Known rows, with every way that one mark hangs from another:
q477(q212(q318) q618): [ 0.77 -4.61  3.14  2.53  4.92 -0.73 -0.86 -0.65 -1.32  1.39 -2.21 -1.62
  2.55  1.66  8.37  5.92  3.20 -6.07  1.24 -0.32  3.66  0.41]
q477(q212(q318(q124)) q618(q669)): [ 1.20  0.29  1.53  2.62  4.87 -1.88 -2.53 -0.99  1.11 -1.68 -0.02 -1.66
  2.44  0.52  7.24  6.93  2.02 -2.64  1.84 -0.84  3.73 -0.38]
q124(q318(q212 q618(q477 q669))): [ 3.09 -3.18  1.30 -1.52  0.17 -5.62  0.10  1.85  0.61  1.45 -2.08 -4.17
 -4.30 -3.19  4.01  4.35 -4.80 -0.98 -4.46 -5.57 -0.12  1.81]
q212(q318 q477 q556): [-0.81 -2.56 -1.75  0.51  1.80 -1.02  5.26  5.87 -1.26  1.73 -1.64  2.50
 -3.92  1.75  2.34  1.15  4.76  5.76 -4.00 -5.43  5.56 -0.79]
q618(q477(q212(q318 q556)) q669): [ 0.57 -2.64  0.27  4.67  6.09 -1.07  0.83  5.01  0.93  0.61 -0.87  0.75
 -0.90 -0.78  3.70  4.71  1.51  2.80 -1.65 -1.84  4.56 -0.23]
q318(q124 q618(q477(q212) q669)): [ 3.96 -1.45 -4.35  3.71  2.40 -2.14 -2.05 -0.32  1.35 -1.97  0.98 -0.40
 -1.55 -2.29  7.43  0.73 -3.13 -2.52 -0.03 -0.59  2.53 -1.38]
q318(q212): [ 1.34 -5.64  0.10 -3.97  4.12 -3.51  1.19 -1.80 -2.19  2.96 -2.05 -2.01
 -2.42  0.55  3.66  1.63 -1.98  0.77 -4.48 -1.06  0.55 -0.25]
q556(q212(q318)): [ 0.20 -3.28  0.71 -1.95  5.71 -0.62 -0.29  3.14 -2.50  1.10 -2.95 -2.69
 -0.93  1.26  0.35  2.49  1.03  2.54 -1.59 -3.46  0.94 -1.58]
q212(q556): [-1.25 -4.72  0.58 -2.54  3.37  0.73  1.29  2.78 -1.75  5.17 -1.78  0.44
 -2.95  1.31  2.20 -0.53  4.52  2.48 -1.62 -2.46  4.19 -1.90]
q124(q318): [-0.38 -3.84  4.31 -3.82  0.32 -0.99 -1.12  3.67 -1.23  5.62 -3.82 -4.98
 -3.98  0.87  3.28  3.34  1.18 -2.18 -1.30 -4.31  1.17 -0.28]
q212(q318 q477(q618(q669)) q556): [ 0.04 -0.23  0.25  1.28  2.16 -2.25  4.44  5.83 -0.29  0.10  0.00  3.38
 -0.57  2.12  3.75  4.17  5.33  5.65 -1.58 -6.47  6.51  0.74]
q669(q618(q477)): [ 2.02 -4.47  2.09 -1.13  3.40 -1.50 -1.12  5.45 -1.77  0.77 -2.24  1.29
 -4.58  0.50  7.95 -0.02  0.18  0.48 -0.06 -0.25  3.75 -0.54]
q477(q212(q318) q618(q669)): [ 0.22 -2.28  3.45  2.25  5.13 -2.15 -1.67  0.25 -0.72 -0.31 -1.04 -1.96
  3.21  1.03  6.69  7.38  1.77 -3.04  1.89 -1.42  4.44  0.75]
q669(q618(q477(q212))): [ 1.48 -5.30  2.84  0.70  4.99 -0.87 -0.96  4.09 -1.45  0.53 -1.01  0.41
 -4.08 -0.57  7.91  0.93  0.75 -0.51  0.68  2.55  4.13  0.58]
q618(q477(q212(q556)) q669): [ 0.96 -3.98  1.26  3.56  6.48 -0.31  1.15  3.97  0.28  1.93  1.05  1.28
 -1.02 -0.26  4.04  3.28  1.73  2.45 -0.03 -0.43  4.56  0.75]
q212(q318(q124 q618(q477 q669))): [ 2.81  0.81 -5.31  2.40  1.23 -3.41 -2.20  2.70  0.85 -2.59 -3.62 -0.74
 -2.14 -1.45  7.03  1.77 -2.89 -1.84 -2.82 -6.17  2.12 -3.16]
q618(q477(q212(q318(q124))) q669): [ 2.13 -1.25 -0.93  4.83  6.06 -1.47 -1.07  3.68  1.27 -1.10 -0.92  0.02
 -0.72 -0.69  5.90  5.09 -0.53  0.09 -0.72 -1.26  3.40 -0.78]
q477(q618): [ 1.41 -4.79  3.40 -2.38  3.15 -0.76 -0.61  0.95 -2.70  3.65 -1.98  0.56
  1.69  3.63  8.22  2.19  2.69 -4.73  1.96 -2.96  3.06  0.24]
q669(q618(q477(q212(q318)))): [ 1.57 -3.95  2.07  1.62  4.68 -1.17 -0.99  4.43 -1.02 -0.54 -2.35 -0.02
 -3.94 -0.79  8.11  2.17  0.28 -0.49 -0.27  0.89  3.74 -0.05]
q124(q318(q618(q477 q669))): [ 1.56 -2.98  1.88 -0.14 -0.83 -3.24 -1.36  4.46 -0.02  2.40 -2.88 -3.99
 -3.60 -1.93  4.86  3.05 -2.45 -2.66 -1.28 -6.17  1.36  0.51]
q318(q124 q212(q556) q618(q477)): [ 5.76 -2.33 -6.11  0.42  2.76 -3.70  2.17 -2.68  2.34 -0.72  0.87  1.69
 -5.15 -3.06  5.82 -1.35 -2.36  0.62 -5.32 -1.10  0.36 -1.17]

Rows:
[ 2.68 -7.26 -2.01  3.16  2.55 -1.03  0.11  0.97 -1.92  2.16 -2.04 -0.33
 -1.34 -1.32  8.37 -0.17 -2.25 -5.62 -0.52 -0.88  2.42  0.10] -> q318(q618(q477(q212)))
[ 4.22 -6.08 -3.39  0.18  2.71 -3.82  3.40 -0.46 -0.19  1.27 -0.82  1.20
 -3.80 -2.65  5.00 -0.93 -2.50  0.55 -6.01 -2.48  1.14  0.63] -> q318(q212(q556) q618(q477))
[ 1.26 -0.23 -5.03  0.19 -0.29 -2.57 -2.42  0.41 -0.26 -1.14 -4.63 -2.60
 -2.50 -0.73  6.30  0.60 -1.31 -3.66 -2.61 -5.11  1.85 -4.28] -> q212(q318(q124 q618))
[ 4.23 -4.51 -2.97  0.32  2.78 -6.23  0.92 -0.60 -0.82 -1.04 -1.00 -0.27
 -2.01 -2.72  5.47  1.42 -6.75  0.43 -4.69 -3.97  1.07  0.70] -> q318(q212 q618(q477 q669))
[ 0.45  0.32 -5.41  0.07  0.52 -1.50 -0.28  1.09  1.24 -0.52 -3.31 -0.56
 -4.13 -1.73  3.88 -0.47  2.05 -0.08 -3.69 -5.06  2.90 -4.65] -> q212(q318(q124 q618) q556)
[ 2.50 -4.05  4.22 -3.73  0.64 -4.09  2.65  1.18 -0.42  3.43 -0.53 -2.94
 -3.67  0.81  4.11  5.28  0.47  0.07 -2.82 -3.13  0.88  3.44] -> q124(q318(q212(q477(q618))))
[-1.27 -0.73 -2.75  0.46  0.72 -2.77  0.18  3.23 -0.56 -0.27 -4.30 -1.84
 -2.64 -1.82  2.07  1.03  0.83  2.38 -3.86 -7.34  4.09 -3.17] -> q212(q318(q618(q669)) q556)
[ 1.52 -5.36 -2.76 -2.50  1.43 -4.42  2.28 -2.77 -1.36  1.52 -1.17 -1.36
 -3.83 -2.56  2.75 -0.78 -1.90  1.35 -5.38 -2.82  1.35 -0.86] -> q318(q212(q556) q618)
[ 1.71 -3.25  1.98 -0.49  2.05 -2.20  2.75  3.24 -2.74  1.58  1.42  2.46
  0.79  3.77  6.23  2.50  1.99  1.99  1.33 -3.87  5.36  2.49] -> q212(q477(q618(q669)))
[-0.58 -2.59 -2.95 -0.03  0.59 -2.01  0.53  2.76 -1.13  1.46 -4.84 -1.08
 -3.13 -1.25  3.19 -0.03  2.00 -0.07 -4.15 -6.32  3.72 -3.29] -> q212(q318(q618) q556)
[-0.51 -1.50  3.34  2.74  5.33 -1.54 -0.22  1.14  0.51  0.15  0.00 -0.73
  2.12  0.54  4.59  6.96  4.69 -0.09  1.12 -1.79  5.33  0.63] -> q477(q212(q318 q556) q618(q669))
[ 3.89 -0.63 -5.04  1.87  1.36 -2.39 -2.31  1.04  0.84 -1.41 -0.25  0.48
 -2.27 -1.63  7.30 -0.52 -3.80 -2.00 -0.47 -3.40  2.22 -2.06] -> q318(q124 q618(q477 q669))
[ 1.62 -3.66 -1.72  0.12  2.97 -1.91  2.44  3.71 -3.03 -0.62 -0.91 -1.28
 -1.57  0.40  1.42  1.20 -0.44  4.05 -1.71 -4.77  1.81  0.12] -> q556(q212(q318(q618) q477))
[ 4.97 -0.27 -2.10 -2.13  3.62 -4.75  2.41 -2.94  0.61 -1.28  3.35  1.55
 -1.79  1.41  5.44  3.05 -0.88  3.68 -2.40 -0.81  2.20  1.06] -> q318(q124 q212(q477(q618(q669))))
[ 4.02 -1.92 -6.47 -1.30  0.62 -4.78  3.94 -3.56  1.01 -1.02  3.03  1.31
 -5.95 -2.13  3.21 -1.72 -1.14  4.00 -4.90 -1.44  2.06 -0.46] -> q318(q124 q212(q477 q556) q618)
[ 2.27 -1.29 -2.24 -0.74  4.87 -0.99  2.07  3.14 -1.05 -0.69  0.36 -0.25
 -2.38  1.77  1.03  1.99  1.75  5.45 -1.37 -2.78  1.79 -0.71] -> q556(q212(q318(q124) q477))
[ 1.81 -5.48  2.15  1.08 -0.25 -1.66 -0.68  2.90 -0.14  3.63 -2.82 -4.36
 -3.67 -1.98  6.47  3.12 -1.08 -5.79 -0.96 -2.96  1.26  1.06] -> q124(q318(q618(q477(q212))))
[ 1.99 -5.85 -0.28  4.31  5.69  0.02  0.73  3.81 -0.83  2.25 -3.02  0.82
 -0.83  0.60  7.73  3.49  0.84 -3.27 -1.27 -0.71  2.95 -0.32] -> q618(q477(q212(q318)))
[ 1.39 -1.47  0.83  2.35  5.40  0.29 -0.08 -0.81  1.61  0.59  0.36  0.35
  0.54  0.81  6.61  4.86  6.21 -2.71  0.94  0.51  4.34 -0.78] -> q477(q212(q318(q124) q556) q618)
[ 1.25 -2.27 -1.60  0.24  2.97 -3.14  1.90  3.66 -2.54 -1.76 -0.63 -1.06
 -1.12  0.25  0.06  2.13 -1.66  5.98 -1.71 -5.84  2.51  0.06] -> q556(q212(q318(q618(q669)) q477))
[ 2.52 -3.40 -1.64  4.64  6.24  0.99  1.11  3.41  1.68  1.56 -0.96  1.70
 -2.45 -0.15  6.34  2.57  3.60 -1.04 -1.67  0.52  3.40 -1.20] -> q618(q477(q212(q318(q124) q556)))
[ 1.32 -1.21 -1.20 -1.93  5.77 -0.51 -1.41  1.70 -1.03 -0.29 -1.82 -2.42
 -1.68  1.42  0.80  2.24  1.06  3.05 -1.31 -2.65  0.57 -2.84] -> q556(q212(q318(q124)))
[ 5.75 -0.83 -5.91  0.44  2.50 -5.84 -0.33 -2.52  1.73 -2.83  0.82  0.01
 -3.45 -3.15  6.22  0.76 -6.41  0.04 -4.18 -2.59  0.22 -1.07] -> q318(q124 q212 q618(q477 q669))
[ 0.33 -4.06  4.83  1.02  5.09 -1.17 -1.49 -0.78 -1.14  1.46  0.89 -1.70
  3.28  1.35  6.59  5.78  1.77 -3.05  3.56  0.28  4.47  1.73] -> q477(q212 q618(q669))
[-1.96 -4.54  0.75  1.41  4.68  0.28  0.84  1.51 -0.64  2.30 -2.44 -1.88
 -1.83 -0.13  2.77  3.43  4.20  0.09 -1.84  0.03  4.19 -1.38] -> q477(q212(q318 q556))
[ 2.41 -4.18 -2.89 -1.17  0.30 -6.85  2.87 -1.54 -2.18 -1.23  0.87 -0.96
 -2.50 -1.57  3.22  0.82 -6.18  3.73 -4.66 -4.41  2.28  1.66] -> q318(q212(q477) q618(q669))
[-0.24 -3.23  4.46  1.18  5.38 -0.22 -0.09 -0.12 -0.27  2.29  2.21 -0.40
  2.04  0.90  4.53  5.22  4.69  0.25  2.65  0.57  5.46  1.45] -> q477(q212(q556) q618(q669))
[ 0.08  1.96 -5.04  0.24  0.59 -2.49 -0.96  1.72  1.54 -1.73 -2.41 -0.87
 -3.81 -1.86  2.55  0.86  0.89  2.38 -3.50 -5.99  3.67 -4.24] -> q212(q318(q124 q618(q669)) q556)
[ 0.82 -3.92  1.45 -4.04 -0.85 -4.39  1.25  0.06  0.46  3.49 -2.11 -4.87
 -6.00 -2.81  1.82  2.51 -1.22 -0.32 -4.80 -4.23  0.06  0.64] -> q124(q318(q212(q556) q618))
